Each row was made from one small tree. The marks that hang from a mark follow it in brackets, in the order of their numbers. Every link used is in the known rows. Write each row's tree.
Known rows
Q792{Q874 Q896 Q946{Q761{Q156}}}: [ 28.3 -13.0  -6.0 -15.8  -6.9  -4.7  32.0  -2.4 -22.5   0.8 -24.7  40.0
 -16.9  11.8 -24.3  10.2 -30.9  19.8  47.3 -21.5]
Q246{Q761{Q156 Q946}}: [ 24.4  31.8 -12.6  -2.0 -19.6  -6.2  34.0   2.5 -30.1   3.8  23.9  32.8
 -25.7  67.6 -10.1 -24.8  -4.3   9.1   5.7   0.7]
Q246{Q761}: [  1.1 -11.4  25.3   7.1 -32.8  10.0  29.5  14.9 -25.4  15.9   6.1  36.6
 -43.3  68.7   3.6 -20.8   3.9  -4.8   6.4   0.3]
Q761{Q246 Q946{Q792{Q874}}}: [  8.2  -4.0  15.4 -29.0 -15.4  34.3  24.1  -3.3 -31.2  10.8  -3.3  58.8
 -40.3  31.0 -14.8 -15.1 -19.6 -27.0  -8.7  21.9]
Q28{Q874{Q792{Q896}}}: [ 43.0 -31.5  47.2  -7.3 -25.0  31.7  47.4   7.3 -24.3  19.9  -9.1  17.9
 -41.6  36.9  -7.5   5.3   9.4  13.7  16.3   4.9]
Q28{Q874{Q792{Q946{Q761}}}}: [ 38.6 -18.9  15.9   2.0 -48.6  14.8   9.8   2.5 -36.9  30.8   0.1  22.3
 -52.5   6.1 -12.8   6.8  -6.0   1.3 -11.5  -3.8]
Q792{Q874{Q28} Q896 Q946{Q761}}: [ 21.4 -35.4  14.8 -14.1 -26.5   9.5  33.3  16.7 -17.8  11.2 -13.7  34.1
 -49.5 -12.3 -10.1  35.4 -47.3  14.4  41.2 -14.9]
Q761{Q156 Q246}: [ 42.6 -16.1  26.7  -5.7 -10.2  34.3  23.0  -5.6 -23.2   0.5   1.0  67.5
 -26.6  49.4  -9.3  -5.0  -5.5 -36.6  -8.3   4.4]
Q156{Q761{Q246 Q946{Q792}}}: [ 21.3  14.4  24.8  -4.6  -5.9  23.3  23.4  -4.4 -26.4  19.4  10.6  32.6
 -30.0  30.9 -25.6 -23.3   1.8 -51.8 -21.4   5.6]
Q946{Q761{Q156 Q246} Q792{Q896}}: [ 55.1   3.7  31.8  -5.8  27.9  28.5  43.8 -13.5 -28.4  19.2  -4.1  38.7
 -17.6  27.0 -48.3  25.9   8.9 -45.1  -3.4  -3.8]
Q28{Q874{Q792{Q896 Q946}}}: [ 43.9 -18.7  25.8 -11.5 -28.7  30.8  27.3   1.0 -21.0  22.2  -3.5  38.6
 -47.3  15.9  -8.5   3.1  -4.5  25.3  11.0   9.0]
Q761{Q156 Q946{Q792}}: [ 32.9  46.6 -10.9 -23.0   2.3  13.5  31.6  -8.2 -36.8   9.4  18.4  39.0
 -18.9  58.8 -34.3 -25.9 -16.4 -29.3 -25.2   0.3]
Q28{Q874{Q792}}: [ 25.2 -28.2  37.2  -1.1 -43.1  32.1  28.2  11.2 -33.6  23.1  -8.0  25.9
 -47.0  44.1   2.0  -6.0   5.3  -0.5  -7.8   8.1]
Q874{Q28 Q792}: [ 36.0 -22.7  45.0  -1.4 -22.8  34.7  26.1  14.9 -15.1  23.9  19.2  38.3
 -50.1  13.8 -10.2   7.2  -4.5 -18.1 -22.4   1.4]
Q874{Q28 Q792{Q946{Q761{Q246}}}}: [ 60.3 -28.6  36.5   3.9 -19.0  38.3   4.2   0.7 -14.2  30.4  24.8  53.5
 -62.1 -36.4 -20.7  34.1 -12.1 -32.4 -33.5   5.5]
Q28{Q874{Q792{Q896 Q946{Q761}}}}: [ 52.8 -22.3  25.0  -3.4 -24.8  15.8  27.9  -2.0 -29.4  29.1  -3.4  14.7
 -47.9   0.8 -22.0  18.6  -0.8  20.4  13.4  -7.3]
Q761{Q246}: [ 31.2 -33.8  42.8  -8.4 -23.8  38.4  23.0   2.0 -19.7   8.1  -0.6  63.1
 -41.6  43.6   0.3 -12.9  -9.6 -40.5  -9.4   8.4]
Q246{Q761{Q156}}: [ 12.6   5.2  10.6   7.1 -19.1   3.9  29.3  10.6 -26.1   9.2   6.6  39.6
 -27.8  73.3  -7.9 -14.0   9.8  -1.7   7.9  -4.1]
Q792{Q874 Q896 Q946{Q761}}: [ 18.6 -30.9  11.1 -17.4 -18.0   0.4  31.6   4.7 -21.7   8.0 -25.6  31.7
 -34.3   8.0 -14.0   0.1 -34.8  15.9  48.9 -17.0]
Q761{Q246 Q946{Q792}}: [ 35.9  15.2  21.2 -21.2  -4.6  37.1  24.7 -11.6 -31.5  16.5  24.4  54.9
 -42.9  42.2 -23.9 -21.5  -9.4 -47.5 -35.9  20.0]
Q946{Q761{Q156 Q246} Q792}: [ 40.8   5.1  22.8  -1.5   9.5  28.1  23.5 -11.4 -33.2  20.1  -0.2  45.9
 -24.9  30.8 -38.5  16.9   8.3 -61.5 -28.2  -3.1]

Write each row's tree
[ 49.8  13.3  29.2 -26.5  15.0  37.4  42.7 -11.9 -23.5  12.3  17.8  46.7
 -36.6  34.2 -31.8  -8.7  -6.2 -33.5  -9.1  17.3] -> Q761{Q246 Q946{Q792{Q896}}}
[ 58.0 -24.1  33.7  -0.9 -13.0  27.1   2.7 -11.8 -15.0  27.1  11.8  53.3
 -47.1 -16.9 -22.8   0.2   2.8 -29.3 -28.3   3.7] -> Q874{Q792{Q946{Q761{Q246}}}}
[ 55.4   9.7   6.2 -17.1  -8.0  20.6  27.9 -10.7 -27.5  -7.4  21.0  61.2
 -25.2  42.9 -14.2 -16.6 -20.5 -29.5 -12.9   9.8] -> Q761{Q156 Q246 Q946}
[ 11.3  -7.0  17.4 -24.2 -23.4  45.8  26.4  11.4 -29.7  15.8   6.3  62.6
 -55.9  11.2 -12.8  18.6 -30.8 -29.9 -16.5  26.0] -> Q761{Q246 Q946{Q792{Q874{Q28}}}}
[ 12.3 -32.2  14.9 -22.1 -25.6  26.2  30.0  17.3 -12.1   5.1 -13.3  57.3
 -54.0   3.5  -2.2  20.2 -46.4  21.9  41.0  -4.4] -> Q792{Q874{Q28} Q896 Q946}
[  8.0 -21.1  29.5 -12.1  -5.7  20.8  49.7  19.3 -28.0  23.8 -18.6  17.7
 -40.4   8.4 -25.3  42.0 -22.6 -14.3  23.6 -10.0] -> Q946{Q761 Q792{Q874{Q28} Q896}}
[ 49.6 -35.6  31.7   4.1 -42.6  35.9   1.5  -7.0 -34.5  30.0   2.1  42.8
 -60.6  -6.9 -10.1  18.3   2.7 -14.0 -18.8  11.8] -> Q28{Q874{Q792{Q946{Q761{Q246}}}}}
[  0.7 -18.9  31.6 -20.2  -8.2  37.9  46.7  21.4 -17.1  20.3 -16.4  39.5
 -42.9  24.5 -17.5  28.3 -22.5  -6.2  22.2   1.2] -> Q946{Q792{Q874{Q28} Q896}}
[ 14.4   0.0  12.6 -13.9  12.5   5.9  50.1   3.0 -30.2  11.1 -31.3  23.6
  -7.9  33.4 -43.2  17.8  -4.2  -8.2  31.1 -15.9] -> Q946{Q761{Q156} Q792{Q874 Q896}}
[  8.4  30.7  13.5  -5.4 -10.2   0.5  31.3   3.8 -31.5  21.9   7.1  10.3
 -22.1  44.2 -24.3 -35.7  -6.9 -35.4 -12.9  -6.9] -> Q156{Q761{Q946{Q792}}}
[ 30.3  51.9  -7.4 -10.7  16.2   7.7  51.4  -4.0 -26.9  15.2  21.1  27.4
 -21.9  62.7 -40.1 -12.3   8.7   6.8   6.9   7.6] -> Q246{Q761{Q156 Q946{Q792{Q896}}}}
[ 51.0 -17.3  25.6   4.8  -7.7  15.1  24.9  -6.6 -31.0   5.5  -0.2  46.6
 -23.3  33.4 -20.1  11.1  -4.3 -45.0  -7.8  -9.3] -> Q946{Q761{Q156 Q246}}
[ 68.3  -8.9  13.8  -8.3   8.9  17.3  21.6 -17.2 -19.0   4.9   0.4  54.9
 -27.0   6.7 -32.1  18.4 -15.6 -16.2  14.6  -8.2] -> Q792{Q896 Q946{Q761{Q156 Q246}}}
[ 67.1  -7.7  17.6   1.2   1.7  24.5   1.2 -18.7 -18.5  16.7  13.9  56.1
 -29.8 -11.5 -34.5   8.6   6.5 -26.2 -26.0  -1.9] -> Q874{Q792{Q946{Q761{Q156 Q246}}}}
[ -6.1  -4.5  19.0 -15.5 -13.0  19.1  28.3   3.6 -25.7  12.2 -15.8  35.1
 -27.8  20.8 -15.0 -18.0  -8.8 -31.7   6.5   9.2] -> Q156{Q761{Q246 Q946{Q792{Q874}}}}
[ 45.9  33.4   4.8 -20.3   5.2  32.6  23.5 -16.5 -32.5   8.4  18.2  58.6
 -26.6  45.9 -34.5 -11.1  -6.5 -43.8 -34.6  13.6] -> Q761{Q156 Q246 Q946{Q792}}
[ 49.2 -13.2  21.4   2.7 -24.6  19.5   8.1   7.2 -18.8  32.4  22.9  32.9
 -57.3 -22.8 -23.3  20.5 -16.0 -14.0 -26.0 -11.1] -> Q874{Q28 Q792{Q946{Q761}}}
[ 15.6  55.8 -13.2  -6.5  -3.7   7.3  32.6  -1.8 -37.6  19.6  25.9  31.8
 -25.9  67.8 -33.1 -21.2   5.9  -9.1 -18.8   7.2] -> Q246{Q761{Q156 Q946{Q792}}}
[ 40.2 -11.2  25.0  -7.1 -25.1  34.4   6.1  10.0 -11.6  27.1  23.7  55.4
 -59.1  -5.8 -11.5   5.2 -18.3  -7.1 -27.4   4.3] -> Q874{Q28 Q792{Q946}}
[ 30.8  -8.5  27.5  -2.9 -20.4  10.3  27.2   0.7 -23.7   4.0   9.5  31.4
 -29.7  32.8  -3.0 -25.9 -11.4 -34.2   3.0   1.4] -> Q156{Q761{Q246 Q946}}
[-12.0  38.5 -20.5 -16.1 -12.9   1.5  33.3   6.0 -35.2  10.1   0.8  38.2
 -23.4  60.8 -23.8 -18.2  -2.0  11.9   8.6   9.6] -> Q246{Q761{Q156 Q946{Q792{Q874}}}}
[ 27.9  20.2  10.4  -1.4   2.7   8.3  30.4  -4.9 -37.7  21.6  -0.9  26.1
 -16.8  47.0 -39.5   1.6  -1.3 -47.1 -20.3 -19.4] -> Q946{Q761{Q156} Q792}
[ 10.0 -43.6  36.7 -16.6 -23.9  26.6  51.0  25.5 -13.7   3.0 -19.9  40.3
 -42.9  24.1   3.3  23.9 -35.7   9.1  44.0  -1.9] -> Q792{Q874{Q28} Q896}
[ 51.3  -5.2   6.2  -3.9 -12.0  18.4   3.4 -12.9 -25.3   8.7   4.9  61.4
 -32.4  14.0 -22.1   8.9 -16.5 -33.5 -11.3  -6.2] -> Q792{Q946{Q761{Q156 Q246}}}
